Each row comes from the steps of one path. Every step used is in the known rows, and no mark comes twice. Write the path behind each row, first mark first.
Known rows
lile/fepeb/noli/muze: [-14  17   7  24 -20  -6 -12 -19  11  10 -14 -29 -11  20   1  12   7   9
 -24   4   9  25 -51 -25  11 -10 -13  -3  40  -1   9  -9  -7  22  45  28
   5  -2 -10  -8 -43  12  -9  -3   8 -14  18   0   6]
nadule/bugev/lile/fepeb: [-29  17  -4  41 -31  -3  -1  -1  20 -11  -9  10  15   2  -5  -2  -4  11
  13  21  16  15 -29 -43  -6  -4 -32 -21  51 -33  25 -23 -15   4  55   7
   3   4 -16  -6 -36   5 -49  10  -1 -35  27  -8 -14]
fepeb/noli: [ -9   9   6   2  -4  -7 -24 -16   7  17 -11 -13  -4  -6  14  11  11   7
  -5   5   0   8 -17 -17  -4 -18   2  -8  37 -15  12 -25   7  12  16  25
   2  -7 -15 -21 -22  17  -6   1   8 -12  13   0  -3]
lile/bugev/nadule: [ 12  12  -5  15 -10 -16  -3 -15  -5  24 -15   8   6 -18  19 -13  12  -7
   2  18  24   6 -11 -18   2  -9  -8  -7  18 -10  -3 -42  -4  22  14   6
  -3  -3 -10  13  -2  24 -45 -13  17  18  -7   8   6]
fepeb/lile/bugev/nadule: [ 15  20  -2  27  -7 -14   4 -12   3  26 -14   6  11 -27  23 -14  10 -11
   0  13  44  12 -12 -16   6  -6   6  -8  28  -7   7 -44 -13  27   9  10
  15   0  -1  -4  -9  41 -29 -13   0  -3 -14  18  16]
lile/fepeb/noli/vasi/fere: [ -4   5  15 -10 -12 -20 -59 -29  21   8   8 -49 -25 -12   4   3   1   5
  -8  14  -6  41 -28 -35  16 -19 -13 -21  45  -9  12 -24  -3  19  47  29
   6   1 -16 -10 -39  -5 -13   3 -13  -1   1 -15   6]
pipa/vasi: [  5  -3  -4  -2  11  -5  -3  -7   1  14 -12 -17  22 -20   2  10 -18  11
  12   8  -1   4  -5 -18  -2 -24  -6  -4  19 -12   4 -11 -19   4   7   3
  20   6 -11   3 -10  12 -19   4   8  -9   5   1  23]
fepeb/noli/vasi: [  4   2  16  -3   5 -11 -42 -24  15  13  -7 -31  -2  -3   6 -10   6  -6
   3  23 -17  26 -19 -23  11 -18  -2 -19  42  -5  13 -20  14  14  32  18
   8  -3 -20 -16 -19  16   2  -4  -4  -6   5  -6   6]
lile/fepeb/noli/vasi: [ -6   7  17  12 -14 -14 -45 -22  13  15  -8 -40 -13   8 -10  -2   3   2
  -5  19 -10  37 -41 -29  16 -10 -14 -27  49 -11  10 -30   9  18  43  15
   8   6 -23 -13 -35   8   1  -4 -19  -6  10  -8  15]
bugev/lile/fepeb/noli/nadule/muze: [-25  19   2  46 -35  -3  -1 -36  32   1  -8   1 -21 -13  -8   5  15  -3
  -1  47  49  23 -48 -48   5  -3 -23 -23  68 -13  25 -10 -20  -3  51  20
  16   1 -15 -12 -16  24 -34  -6   8 -18  13 -28  -7]
vasi/noli/fepeb: [-20  16  10 -19  -5 -13   6  -7  12  10 -18 -21  13  -5   3  10  18   9
   3  18 -20  -4   6 -13  -6 -18  -5   3  14  -1  -1 -22  14  24   1  15
  15  -2 -21 -11 -16 -21  -4 -12  15   6   2  -2  14]
noli/fepeb/lile: [  2   9   3   4  -7   0  15  -2  19   9 -11 -10  29 -17  18 -11   5  -1
  15  13   2  12   4  -8  -3 -14   1   2  23  -4  13 -15  -2  19   1  11
  31  -4   3 -14 -14   4  16  -2 -17 -14 -20  16  23]
noli/fepeb/lile/bugev/nadule: [ 14  23  -3  14 -15 -12  16 -12   7  17 -15  -1  24 -21  41 -22  14 -15
   8  28  33   6  -2 -15   5 -15  -4  -6  22  -2   2 -43 -11  34   1   4
  29   1  -2   0 -12  22 -15 -14  -7  15 -28  15  27]
bugev/lile/fepeb: [-24   5  -1  38 -21  -8   3 -10  16   0  -9  -7  -2   3  -4   8  -5  10
   5  12  20  23 -34 -35  -7  -2 -15 -14  40 -23  19 -33 -14   7  43   8
   8  -2  -4   5 -28  12 -31   9  -7 -21  14  -4   0]
fere/vasi: [-13  -3   1  10   6   3   6   5  15   4 -12  -4   2  -5  -2   0   8   7
   2  -9 -21  17 -20 -15  -3 -21 -27 -12  29  -8  13 -18 -13   1  25   8
   1  -9 -14  -8  14  14 -18  -1 -11 -19   4   9  11]
fepeb/lile/bugev: [ 10  13   8  20 -10  -6   2  -6   9  20 -17   5  -1 -22   3 -28   6   1
   3   8  22   9 -15  -1   1  -9   2   2  32 -10   4 -35 -18  19  15  13
   6   1   3 -24 -11  25 -26  -5   4 -14 -15  28  14]
fepeb/noli/nadule/bugev: [  8  20   8  15 -19  -2 -27 -19  17  14 -26  11  -6 -15  -3  -6  21  -4
   2  34  -6   0 -15 -40   3 -13 -29 -22  55 -12  19   1  -2   4  34  16
   3  -8 -21 -31 -18  25 -37  -6  17 -31  16 -17 -22]
lile/fepeb/noli/nadule: [  3  13  11  28 -29 -12 -19 -26  11  23 -24 -14 -31  -5 -15  16  12   2
  -9  19   7  20 -38 -36   6  -2 -19 -19  53 -10   9 -19  -6  13  31  17
   9  -4 -15 -14 -28  26 -17  -7  -4 -13  13 -13   0]
fere/vasi/noli/muze: [-28  13  17   8  11   0  19  -5  22  -2 -24 -20 -10  10 -11  14  27   1
 -23  -5 -28  17 -33 -23   4 -22 -27   0  31  15   7  -4  -8  19  41  25
   4  -4 -18 -10  -3  11 -27 -12  20 -21  15   5  13]
noli/nadule/bugev: [ 17  13   3  17 -14  -3  -4  -9  18  10 -24  21   7 -23 -23 -18  15  -5
  15  31 -14   4  -3 -35   2  -4 -37 -18  40 -12  14   9  -9  -2  29   4
  -2  -8 -13 -11  -6  14 -44  -1  16 -29   6  -9 -17]
nadule/noli: [ -4  -4   0  -1   4  -5   2 -11   3  14 -27  10  18 -19  -2   0  -2   8
  10   1 -12  -1 -11 -18   1  -5   1   8   8   1   9 -12  13  16  14  13
 -13   7 -11   1  -3  17 -18   6  12  -7   5   6  -5]
pipa/vasi/noli/nadule/bugev/lile: [ -8  25  11  18   0  -4   9 -17  24  -2 -32   2   7 -21 -12  20  10  -1
  11  53  11  -6 -11 -60  -2 -23 -31 -16  58 -14  23  -2 -26   6  35   4
  31   6 -24 -18 -26  29 -71  -7  36 -37  29 -33   0]
pipa/vasi/noli/nadule/muze: [ -6  17   6  -3   6  -5   8 -32  20  17 -20 -13  -4 -41 -30  15   8  -2
   5  38  17  -1  -6 -27   9 -16 -16  -2  30   2   3  14 -19   0  10  13
  20  13 -26  -7   7   9 -38 -22  33 -10   3 -23  13]
fepeb/noli/vasi/fere: [  6   0  17 -23   6 -17 -60 -29  22  10   8 -41 -15 -22  22  -7  11  -2
  -3  16 -15  34 -10 -30  10 -26  -3 -14  37  -1  15 -12   0  16  38  31
   7  -4 -10 -13 -25   2 -12   5   1  -1  -6 -13   1]
fepeb/lile/bugev/nadule/noli: [ 12  14   0  23  -2 -10  12 -17   1  22 -30  19  17 -30  25 -13   5 -14
   3  11  36  -2 -15 -23   9  -5  13   1  18   3  10 -42   0  35  11  12
   3  13  -7   0  -9  55 -34 -11   3   3  -6  18  11]
fepeb/noli/vasi/pipa: [ 25 -10  16 -11   4 -15 -22 -39  16   5 -11 -24   5  -2  -8 -14   2  -9
   2  16 -24  43  -9 -16  10 -22 -11  -7  48  -2  13 -14  26  20  33  24
  15  -4 -21 -20 -19  -4  -5  -7 -21  13 -10   1  14]
pipa/vasi/noli/fepeb: [-15  11   7 -26   7 -10  14 -11   7   9 -20 -34  20  -9   6  26   3  13
   8  25 -12  -7   6 -19  -2 -32  -8   2  13  -3  -1 -15  -5  22  -9   7
  37  12 -23  -5 -26 -14 -10 -13  17   7   6  -7  34]

Write each row's path
[-15   5  15  10 -11 -19 -48 -31  33  -6  10 -42 -26  -4  23   5   4   1
  -4  26  13  47 -42 -52   9 -19 -15 -26  58 -14  26 -31 -14  17  67  23
  19   1  -8  -2 -47   9 -28  13 -13 -12   7 -22   5] : bugev/lile/fepeb/noli/vasi/fere
[-14   9 -16  16  -4  -8   3 -19  17  12   6   4  29 -34  12  -6   5 -10
   8  18  35  15  -4 -20   6   0  -1 -13  15  -5   6  -4  -1   3  11  17
   1   1 -21  15  15   5 -20  -9  13   9  -7 -10  -1] : bugev/nadule/muze
[ -9  16  10  46 -30 -10  -8 -27  21   9 -24  -6 -28   1  -3  19  13  -2
  -5  35  28  23 -50 -56  -1  -4 -19 -24  68 -14  23 -30 -15   8  51  14
  22  -7  -7 -13 -33  39 -32  -3  -1 -23  17 -23  -6] : bugev/lile/fepeb/noli/nadule
[  9 -14   1   0   5  -2  25 -10  18  -6 -15   3   8  -6 -14  -1   1   6
   6 -15 -25  35 -11  -9  -4 -28 -31   3  37  -6  15 -11  -2   9  24  17
   9 -14 -17 -12  13  -3 -24  -6 -27   2 -12  16  17] : fere/vasi/pipa
[  8  -6  -6 -24  16 -11 -17 -14  10  11   4 -29   6 -37  19  11 -14  19
   9   2   2  10   5 -25   0 -30  -4   2  15 -10   5  -1 -34   7  10  16
  18   2  -2   8 -13   3 -32   9  12  -6  -8  -6  18] : pipa/vasi/fere
[ -3  24   8  35 -19  -2 -15 -21  29  -4 -25  16  -5  -8  12  -2  23  -9
   8  51  11   5 -21 -56  -4 -14 -26 -28  72 -20  33  -8 -14   2  51  14
  14 -10 -15 -26 -24  38 -50   3  20 -39  26 -25 -27] : fepeb/noli/nadule/bugev/lile
[-21  18  14  33 -25  -6 -42 -19  30 -11  -5 -18  -2  11   2  -9   4   1
   7  43   7  29 -43 -56   9 -15 -34 -37  74 -27  31 -29   0  15  73  12
  14  10 -27 -20 -53  14 -33   6 -10 -32  33 -21 -11] : nadule/bugev/lile/fepeb/noli/vasi
[ 11  10  -7  -2 -14 -13  17 -18  -6  13 -32  13  27 -19  36 -17  12  -4
  14  33  11 -11  -7 -21   7 -17  -9   5   0   6  -4 -36   9  38   1   3
   2  14 -13  23  -4  17 -31 -15  13  35 -11   5  13] : lile/bugev/nadule/noli/fepeb
[-18   9  17  31 -14 -13 -35 -26  23   0  -7 -32 -12  14   5   0   1  -3
   2  36  11  38 -51 -45   5 -11 -14 -33  65 -17  23 -39   0  16  63  15
  21   2 -16 -10 -42  21 -13   3 -15 -15  16 -17   6] : bugev/lile/fepeb/noli/vasi
[-18  12  -2  25 -13   0   3  -1  23 -11  -9  20  24  -8   8 -12   5   5
  18  26   4   4  -7 -37 -11 -11 -24 -16  44 -29  26 -12 -13   1  46   8
   2  -5 -13 -12 -19  10 -49  13  18 -35  22  -8 -21] : nadule/bugev/lile
[-32  11  15   1   9  -4   7   2  16   7 -20 -16 -13  -6 -12  21  20   9
 -10  -8 -24  11 -19 -18  -3 -24 -19 -10  29  -3   8 -26   0  15  19  19
   3  -4 -27 -21   0  10 -24 -12   6 -17  18   2   9] : fere/vasi/noli
[-20  13   3  18 -24  -8 -25 -15   6  18 -10 -21 -13   6  -1  19   3  15
 -12   1  10  18 -35 -26   3  -9  -7 -14  43 -21   9 -34   2  16  28  21
   4   2 -18 -16 -39  11  -7  -3  -9  -9  20  -2   1] : lile/fepeb/noli
[  7  15   8   4 -20  -5   9  -4  13  10 -17   2  14 -17  20 -33  11   1
  11  25  16   5  -6   1  -1 -20  -7   8  23  -5   2 -35 -15  27   3   7
  22   5   4 -19 -16   7 -11 -11  -5   0 -27  27  26] : noli/fepeb/lile/bugev
[  1  -1   4   5   6   1  13 -16  10   5 -28   5  25  -3  -1  -7   0  -2
  -4   2 -14   4 -25 -18   7  -2  -4  17   9  17  10  11   3  21  33  21
 -11   8  -1  12  -9  23 -21   4  30  -9   2   8   1] : nadule/noli/muze
[ -4  24   6  31 -38  -6 -24 -16  18  11 -25   2 -19  -4 -20   6  16   7
  -5  30   6   9 -34 -47   7  -7 -40 -28  64 -20  15  -8  -4   9  43  15
   3  -1 -27 -27 -36  20 -38  -8   2 -32  28 -17 -18] : lile/fepeb/noli/nadule/bugev
[ 14  -6   5   8  16 -14 -14 -25   8  15 -20  -8  25 -23  10  -9  -1 -22
  15  20  -7  20 -11 -37  17  -1   1 -17  16  12  13 -19  28  24  26   6
   1   7 -23  25   0  31 -16  -6  -4  12  -3 -11  10] : bugev/nadule/noli/vasi
[-32  14  14 -13   1  -1  19   4  18  -3 -21 -22  -1   0   6  12  28   8
  -1   8 -31   8  -8 -17  -3 -34 -27  -9  23   0   1 -24   5  22  11  15
  20  -3 -26 -15  -2  -8  -7 -18   1  -3   5   2  20] : fere/vasi/noli/fepeb
[ 32 -20  11 -11   7 -14  -8 -30  17   3 -11 -14  21  -9 -27 -25  -9  -9
  14  13 -30  45   2 -10   6 -13 -18   0  32   0   6  -5  20  14  30  13
  11  -6 -15  -4  -1 -18 -14  -1 -20  13 -23   5  17] : noli/vasi/pipa
[ -9  14  11  -6  17  -6   8 -18   8   8 -23 -35   8  -2 -10  26   2   6
 -12  11  -3   2 -18 -25   8 -22  -5  10  20   9   3   5 -16  20  23  20
  21  10 -15  -1 -25  12 -27 -10  38 -11  15  -6  26] : pipa/vasi/noli/muze
[  8 -12  15  -3  12 -11 -17 -20  11  12 -24  -9  20 -17 -14 -19  -7  -6
  17  17 -29  18 -13 -24  12  -5  -6  -8  19   7  12 -10  21  17  29   7
  -7  12 -16   5  -3  13 -11   2   0  -2  -1  -2   8] : nadule/noli/vasi
[-33  20  18   3   4   2  27   8  27   0 -21 -24   4  -7  11  13  28   1
  -2   5 -13  11 -10 -20  -1 -30 -14  -5  34   4  12 -27  -4  25   7  18
  36   2 -16 -33  -9   8   9 -18 -18 -18  -2  12  31] : fere/vasi/noli/fepeb/lile
[ 15  18   5  29   0  -8  21 -20   7  16 -32  14  22 -19  27 -20   9 -21
  -9  14  37   8 -32 -26  19  -3   5  12  16  21  12 -20  -9  44  29  19
   4  12   4   9 -10  57 -38 -13  19   1  -8  18  16] : fepeb/lile/bugev/nadule/noli/muze
[-36  26   1  37 -33  -3 -20  -6  22  -8  -8   0   0  12  12  12   6  14
  -1  24  24  11 -38 -49  -3 -14 -24 -24  69 -36  29 -30  -7  12  60  17
   8   6 -23 -24 -51  16 -42   9   1 -37  42 -14 -20] : nadule/bugev/lile/fepeb/noli
[-15  16  15   0   5  -6   6 -17  16   8 -23 -21  -1   4 -12  10  18   0
 -18   7 -12   8 -19 -18   4  -6  -3   6  21  13   2  -1   5  23  27  30
   0  -3 -12  -8 -20   2 -26  -6  38 -11  12   3   3] : vasi/noli/muze
[ -7  18   3  51 -37  -5   5 -12  28  -4 -23  18  -1  -6 -23  -5   7   0
  15  41  16  17 -32 -58  -3   3 -45 -25  63 -23  22  -8 -23  -1  56   0
   9  -5 -11  -6 -26  21 -62   5   1 -37  18 -22 -16] : noli/nadule/bugev/lile/fepeb
[  1  10  -4  10   2  -7  27  -7  13  13 -23   1  44 -28  38   4   6 -16
  17  16  18   4   3 -30   6  -8  12   0  10  11  18 -24  14  36  -5  11
  29   7  -7   9 -10  33   7  -9 -19   7 -11   5  21] : bugev/nadule/noli/fepeb/lile
[ 24   1   8   6   3 -19 -22 -31  -1  20 -28   6  14 -22  11 -30   5 -18
  12  33   2  13 -20 -30  19  -7  -9 -10  14   9   2 -35  15  33  29   3
  -8  16 -21  22   0  35 -41 -13  11  24 -10  -2  11] : lile/bugev/nadule/noli/vasi
[ 13 -15  13 -25  16 -16 -34 -25  20   7  -7 -16   7 -33   6 -16  -3  -3
  14  12 -28  24  -6 -29  14 -12  -5  -2  14  12  14  -2   8  17  33  19
  -8   7  -5   7  -6   5 -25  11   6   1 -14  -6   3] : nadule/noli/vasi/fere
[  3  14   5  33 -18  -1   4 -13  29  -5 -24  28   9 -16  -5 -14  14  -8
  21  44   5   7 -11 -51  -7  -4 -35 -24  57 -16  27   2 -18  -4  47   4
   7 -11  -7  -9 -11  26 -62   6  19 -38  11 -22 -24] : noli/nadule/bugev/lile
